Each row was made from one walk, in order. Every step used is in the known rows, and no mark comes twice. Write each row's walk.
Known rows:
sugok > livez: [  7  -8 -28  10 -11 -10  24  29   1   7  22  12   0  -4  21   3 -23  13
  -4 -12  -8 -22   7   0   7  41  18  -6 -16 -22  -5  30 -17  44 -11   9
  14 -14]
bipa > rozo > gome > fena: [ -4   6 -26   5  -1 -19   7  40  -4  -1   2  -5 -33  11  28  13 -70  63
  -6  20  -2 -16  -6  -1  -5  14  19   8  -7  -7 -16  45   8  40 -16   5
  16 -19]
bipa > dubofer > sugok > livez: [-19 -17  -9  19 -11 -13  37  37 -31 -16  39   4   8 -10  37  19 -35  15
 -22 -21 -14 -20  10   8   6  46  14  15 -12 -30  -3  23   0  41 -28   3
  22  -6]
dubofer > bipa: [ -3  -8 -13  -6  -5 -16  31  16 -15  -2  -4   9   3   2  17  -9 -25  37
  -7  -3  -8 -37   6  18 -10  44  13   3 -15 -29  -8  31  -5  32 -12  17
  19 -11]
gome > fena > bipa > dubofer > sugok: [-25  -9  -5  22 -25 -37  36  34 -36 -27  25 -10  23  12   3  50 -51  52
 -30 -22  -5  -9 -13  -8   4  19   8  12   5 -24  -9  37   5  35 -15   4
  14 -20]
fena > bipa > dubofer > sugok > livez > sizube: [-15 -20 -11  27 -24 -22  31  41 -26 -12  46  11  19   2  19  42 -43  34
 -32 -36  -2 -12   1 -20  22  33   2  -6   5 -29 -14  30   7  41 -11  13
  25 -12]
tutop > dubofer > bipa > rozo > gome > fena: [-26  -8 -12  -6   5 -37  22  23 -29  -4   6  -5 -31  -4  45  16 -70  60
   0  14 -12 -30   9  11 -16   6  14  10   2  -8 -20  41  20  37 -35   3
  32 -24]
fena > bipa > livez: [ 20  11 -32  24 -20 -36  18  21   6  20   4  19   8   9  -3  12 -23  14
 -11 -12   4 -16 -10  -1  14  27  17  -6 -12 -34 -10  56 -21  49  17  12
  19 -25]
gome > fena > bipa > rozo: [ -4  20 -33  17 -20 -41   7  32  -8  -4   8   4   8  21  11  29 -52  57
 -19   2   7 -13  -7 -14  13   5  26  -6   0  -8 -14  46 -16  37   2   8
  -2 -25]
rozo > gome > fena > bipa > livez: [ 11  -2 -24  14 -18 -31  17  31   8  10  10  -1 -22  15  -8  31 -50  44
  -5  -1  -6 -10 -16 -15   7  16   3   1  -7 -33 -14  63   7  61   5   4
  33 -32]
dubofer > sugok > livez > bipa > rozo > gome: [  3  -2 -34  10  -6 -15   2  38  -2 -11  27   9 -19  -8  53  12 -43  20
 -14  -3  11 -24   8  -5   4  24  35   1  -8 -21 -20  42  -4  57 -15   6
  21 -12]
bipa > livez > sugok > dubofer > tutop: [ 23   4 -30  12 -25 -45  30  30   5   4   6  19  -7  24  -6   1 -32  11
  -4 -11  -3   5 -12  12   9  32  24 -16  -1 -28  -6  40 -21  69   2  15
  39 -38]
tutop > dubofer > bipa: [-14 -15 -12  -1  -2 -35  38   6 -26   5  -1  11   7 -12  24   2 -29  23
  -1 -12  -8 -32   6  22 -18  26  15  -1  -2 -17 -12  32  -2  25 -23  12
  26 -19]
gome > fena > bipa > dubofer: [ -5   3 -17  26 -27 -43  30  36 -19 -14  15  -6   5   5 -10  49 -55  49
 -29 -16  -6  -2 -22 -19  10   8  15   3   5 -24 -14  41   0  32  -7   8
   7 -35]
sugok > dubofer > tutop: [  6   0 -15   3 -14 -37  35  28 -15  -5   3  12   7  26   3   2 -38  21
  -6 -11 -11  -3  -3  19  -6  41  22  -4  -3 -13  -4  17 -22  46 -19  25
  29 -29]
rozo > bipa > livez > sizube: [ -7  -2 -10  14  -7 -16  27  34   0  16  21  30  10  31   0   3 -35  30
  -3  12 -12 -15  -3  24  10  41 -20 -22 -24 -33  -1  45  10  57  27  17
  43   0]
bipa > rozo: [  5  20 -34  16  -2 -24   8  30  -6   8  -3  16  -2   6  31  -6 -42  33
 -13   8   9 -22   0  12   2  24  33  -1 -13  -9 -14  37 -20  28  -4  13
   3 -13]
rozo > gome > fena > bipa > dubofer > tutop: [  1  -1 -12  30 -25 -29  34  44 -28 -26  15 -22 -16  15 -11  56 -70  62
 -24 -14  -3   2 -24 -25   6  18  15   3   1 -33 -33  39  -4  54 -20  24
  31 -50]
gome > fena: [ -7  -7 -20   4 -15 -22  29  29  -7  -1   4   0   3  17  -8  12 -42  50
  -5   3  -8 -13  -9   4  -3  25   5  -4  -7 -13  -2  37  -1  36  -5   7
  12 -16]
gome > fena > bipa > livez: [  4   5 -26  18 -27 -39  23  28   0  11  14   9   5  22 -17  25 -35  39
  -9  -4  -6 -11  -9  -7  18  19   3  -8  -6 -32  -2  57  -7  56  17   4
  21 -27]
tutop > dubofer > bipa > livez > sizube: [-13 -19 -10   4  -4 -36  37  16 -18  25  10  28  -8   3  10  -5 -36  31
   1  -5 -12 -29  11  24   3  28 -15 -17   2 -31  -5  45  19  42   4  11
  49 -16]
tutop > dubofer > bipa > livez: [ -9 -10 -13   4  -3 -41  38   9 -21  19   6  21  -5  -7  21  -6 -26  13
   3  -4 -16 -34  11  32  -5  31   5   0  -9 -34  -3  44   1  44  -9   5
  40 -20]
fena > bipa > dubofer > tutop: [ 10  13 -20  42 -26 -34  35  33 -30 -17  11  -2  14  11  -7  37 -42  32
 -30 -25   6  -4 -19 -12  14  28  29  -6  -5 -35 -29  30 -31  43  -7  31
  17 -44]
sizube > livez: [ 13 -19 -34  11  -9  -9  22  23   9 -10   8  -4   6  -2   0  -8 -37  21
 -10 -16  13  -4 -14  13  -9  27  24   2 -23  -7 -11  28 -19  28  -1  12
  -6 -17]
bipa > livez > sizube: [  9  -5 -24  16 -10 -19  23  33   5  29   7  28  -9  17  -8  -8 -35  34
  -5   1  -2 -14  -6  12  15  36 -10 -19  -8 -29  -2  48   7  45  22  14
  34 -11]

Which walk is each row?
[ 23 -21 -40  -1 -19 -34  19  22  26 -16   8   2  -1  -4   3   3 -43  10
 -13 -28  12  18 -29   4 -14   8  39  -1  -3   5  -7  28 -12  33  -9   5
  -4 -30] : sizube > livez > sugok > dubofer
[ -6 -10  -5 -22  -5 -39  32  17 -11  -2   0  17   0   6  24  -7 -34  25
  -7  -8 -24 -24   8  25 -16  38  16  13  -1 -19   5  21   6  31 -26  11
  24 -15] : sugok > dubofer > bipa
[ 26 -19 -48  14 -18 -11  18  23  23 -15   5  -6   4  -8  -5   0 -35  22
 -12 -23  28   5 -31  -4  -7  13  35 -10 -18  -6 -20  38 -23  34   5  10
 -10 -26] : sizube > livez > sugok
[-22 -27  -6  19 -12  -9  37  45 -29 -10  44  11   5   0  26  20 -46  34
 -23 -22 -10 -16  10   1  14  44  -5  -1  -1 -27  -6  23  17  39 -16   9
  30  -2] : bipa > dubofer > sugok > livez > sizube
[ 20  -3 -38  12 -22 -23  16  30  11   3  20  17  -1  -9   7  10 -19   5
 -12 -15   4 -14  -7 -11  12  24  28 -22  -7 -28 -10  38 -19  50   4  11
  10 -25] : sugok > livez > bipa
[-18   6 -19   4   5 -42  23  14 -30   5   1  15  -1  -9  49  -2 -43  30
  -7   2  -2 -36  15  24  -9  17  28   2  -4 -10 -15  33  -8  26 -22  10
  18 -17] : tutop > dubofer > bipa > rozo
[ 33  11 -45  28 -29 -38  12  21  21  14   0  17   5   3  -8  20 -20  14
 -14 -19  17  -7 -27 -18  17  11  29 -19  -6 -33 -19  65 -24  54  24   9
  14 -34] : fena > bipa > livez > sugok
[ 11 -29 -29 -18 -16 -31  25  16  13 -25   8  -1  -2  -5  13  -6 -40  22
 -13 -25   2  -1 -14  12 -17  19  32   7  -5  -8  -7  24  -1  37 -17   7
   2 -26] : sizube > livez > sugok > dubofer > bipa
[  2  -3 -15  21 -20 -33  23  38 -13 -13  11 -15 -22  -2  -1  55 -69  55
 -25 -13  -6  -1 -29 -26   0   4  17  13   4 -26 -25  48  15  37 -20   9
  19 -40] : rozo > gome > fena > bipa > dubofer
[  2 -18 -26  10 -13  -7  24  35   3  12  25  20  -2   6  10   4 -32  32
  -6 -11  -4 -17   5  -8  15  39  -1 -23  -5 -20  -6  31   1  42   0  14
  23  -9] : sugok > livez > sizube
[-20 -20 -11  11  -4 -32  38  11 -30   1   8  11  26  -3  25  12 -30  14
  -2 -20   3 -20   1  25 -21  26  15   1  -1  -3  -9  33  -8  25 -22   8
  25  -8] : tutop > dubofer > sugok
[-32  -7   9  18  -4 -18  41  33 -40 -27  27   4  32  10  31  28 -41  23
 -22  -5 -14 -17  -4  29 -13  43   4  14 -25 -27  -6  26   4  38 -16  13
  28   5] : rozo > bipa > dubofer > sugok
[  9  11 -36   8 -12 -31   0  41   6  -5   0   0 -35   5  14  20 -65  54
 -14  16  10  -8 -19 -11   1  -2  31  -7   2 -13 -21  53   6  47   0   7
  12 -31] : livez > bipa > rozo > gome > fena
[ 26   4 -39  19 -18 -26  18  25  17  16  -2  18  -9   1  -2  -2 -23  15
  -7  -4   8 -11 -19   3   9  23  21 -15 -12 -31 -11  59 -14  52  17   5
  21 -24] : bipa > livez > sugok
[  7 -11 -19 -18 -15 -41  26  17   3  -7  -5  14  -4   0  20   1 -32  26
 -11 -15 -10 -15 -10   9 -14  24  28   1   5 -17  -5  30   3  38 -20   9
  20 -23] : livez > sugok > dubofer > bipa
[ 17  11 -25  35 -25 -33  33  38 -23 -18   6   3  -1   3 -13  23 -42  23
 -31 -16  10   0 -24  -2  11  23  31 -16  -1 -38 -24  32 -24  47   1  29
  20 -45] : livez > bipa > dubofer > tutop
[-16 -10  -5  19  -8 -21  36  31 -34 -15  13   3  13  -3  22  16 -41  28
 -25 -15  -4 -17  -5  20  -7  38  15  17  -8 -22  -7  28   1  27 -21  10
  19  -7] : bipa > dubofer > sugok
[ 17   4 -41  21 -36 -43  18  28  15   6   9   7   2  16 -22  32 -33  39
 -12 -11   8  -2 -26 -23  20   3  14 -20   0 -31 -13  67 -10  61  23   1
  17 -36] : gome > fena > bipa > livez > sugok
[ 18  26 -44  18 -13 -38   0  31   5   4  -5  20  -5   0  18   1 -39  25
 -20   3  20 -13 -13   2   7   8  43 -15  -3 -15 -18  44 -22  35  13  15
   0 -25] : livez > bipa > rozo
[  1 -15 -17  -1  -8 -13  23  33   1  -2   1  -8 -26   9   2  18 -56  55
   0   6  -8 -12 -15  -3 -14  21   6   5  -7 -14 -13  44  13  40 -17   7
  24 -22] : rozo > gome > fena
[  1 -22 -26  23 -19 -24  28  31 -14 -36  25  -8  12 -13   3  16 -45  16
 -35 -31  18   5 -23  11  -6  16  31   8  -9 -21 -14  29  -7  32  -2   9
  -3 -22] : sizube > livez > bipa > dubofer > sugok
[ 30   9 -37  11 -30 -61  13  22  23  13   4  25   1   8  -2  22 -29   3
 -14 -24   2   6 -24 -10   9   7  32  -9   8 -23  -7  55 -13  54   9   4
  21 -39] : fena > bipa > livez > sugok > dubofer
[-13   5  -3  21  -5 -24  34  34 -22 -14  18   8  13   4  20  25 -45  22
 -23  -1 -16 -11 -15  18  -8  32  13   4 -24 -28 -10  29  -1  35 -10  15
  20 -11] : rozo > bipa > dubofer
[-12   8   0  29 -11 -19  44  39 -38 -26  22   1  19  23   9  27 -46  28
 -21  -2 -12  -8 -10  20   0  44  11  -5 -27 -36 -19  21 -20  52 -10  30
  33 -21] : rozo > bipa > dubofer > tutop
[ 23   2 -32   3 -19 -48  18  26  19  16   1  26 -12   6   6   0 -31   4
  -6 -10  -7   1 -18  10   2  19  25  -6   2 -20   1  49  -4  52   2   1
  27 -29] : bipa > livez > sugok > dubofer
[  7   4 -18   1 -14 -46  23  27  15   4  16  28   7  20  14  12 -31   0
  -4  -1 -17   1 -16  22  -4  23  15  -9 -15 -24   2  46  -1  64   8   3
  36 -15] : rozo > bipa > livez > sugok > dubofer
[ 30  12 -36  20 -36 -57  24  27   7   1   7  20   7  26 -12  23 -29  11
 -13 -25   4   8 -20  -9  16  20  31 -19   4 -30 -15  47 -31  71   9  19
  33 -48] : fena > bipa > livez > sugok > dubofer > tutop
[-27 -17  -8  21 -29 -30  37  40 -34 -27  50  -8  18   5  17  53 -45  39
 -27 -27 -15 -11   4 -19  17  27   7  10   0 -30  -5  32   3  49 -23  -1
  17 -18] : gome > fena > bipa > dubofer > sugok > livez
[ 10  10 -22  32 -20 -38  23  29 -15  -5   6   4   7  -8   3  36 -43  25
 -32 -25   3  -7 -23 -13   6  15  30   3  -1 -27 -21  39 -13  26  -8  17
   5 -33] : fena > bipa > dubofer
[  3   5 -15  33 -15 -22  40  37 -33 -14   8   0   1   9   0  15 -45  32
 -23 -11  -2  -8 -11   9   5  40  21  -2 -11 -32 -19  23 -21  41 -15  28
  24 -33] : bipa > dubofer > tutop
[ 14   4 -28  35 -29 -26  34  45 -21 -18  32   4  -6  -4   2  25 -35  12
 -27 -22  -1  -3  -8 -12  25  32  30 -19  -5 -45 -21  26 -27  63  -6  23
  22 -43] : sugok > livez > bipa > dubofer > tutop
[ 19  20 -37  20  -6 -28  -4  28   4   4  -3   5 -16   0  33  21 -54  38
 -16  -2  17 -17 -13 -15   0   9  40   5  -7 -12 -33  50 -15  36 -10  18
   9 -28] : fena > bipa > rozo > gome
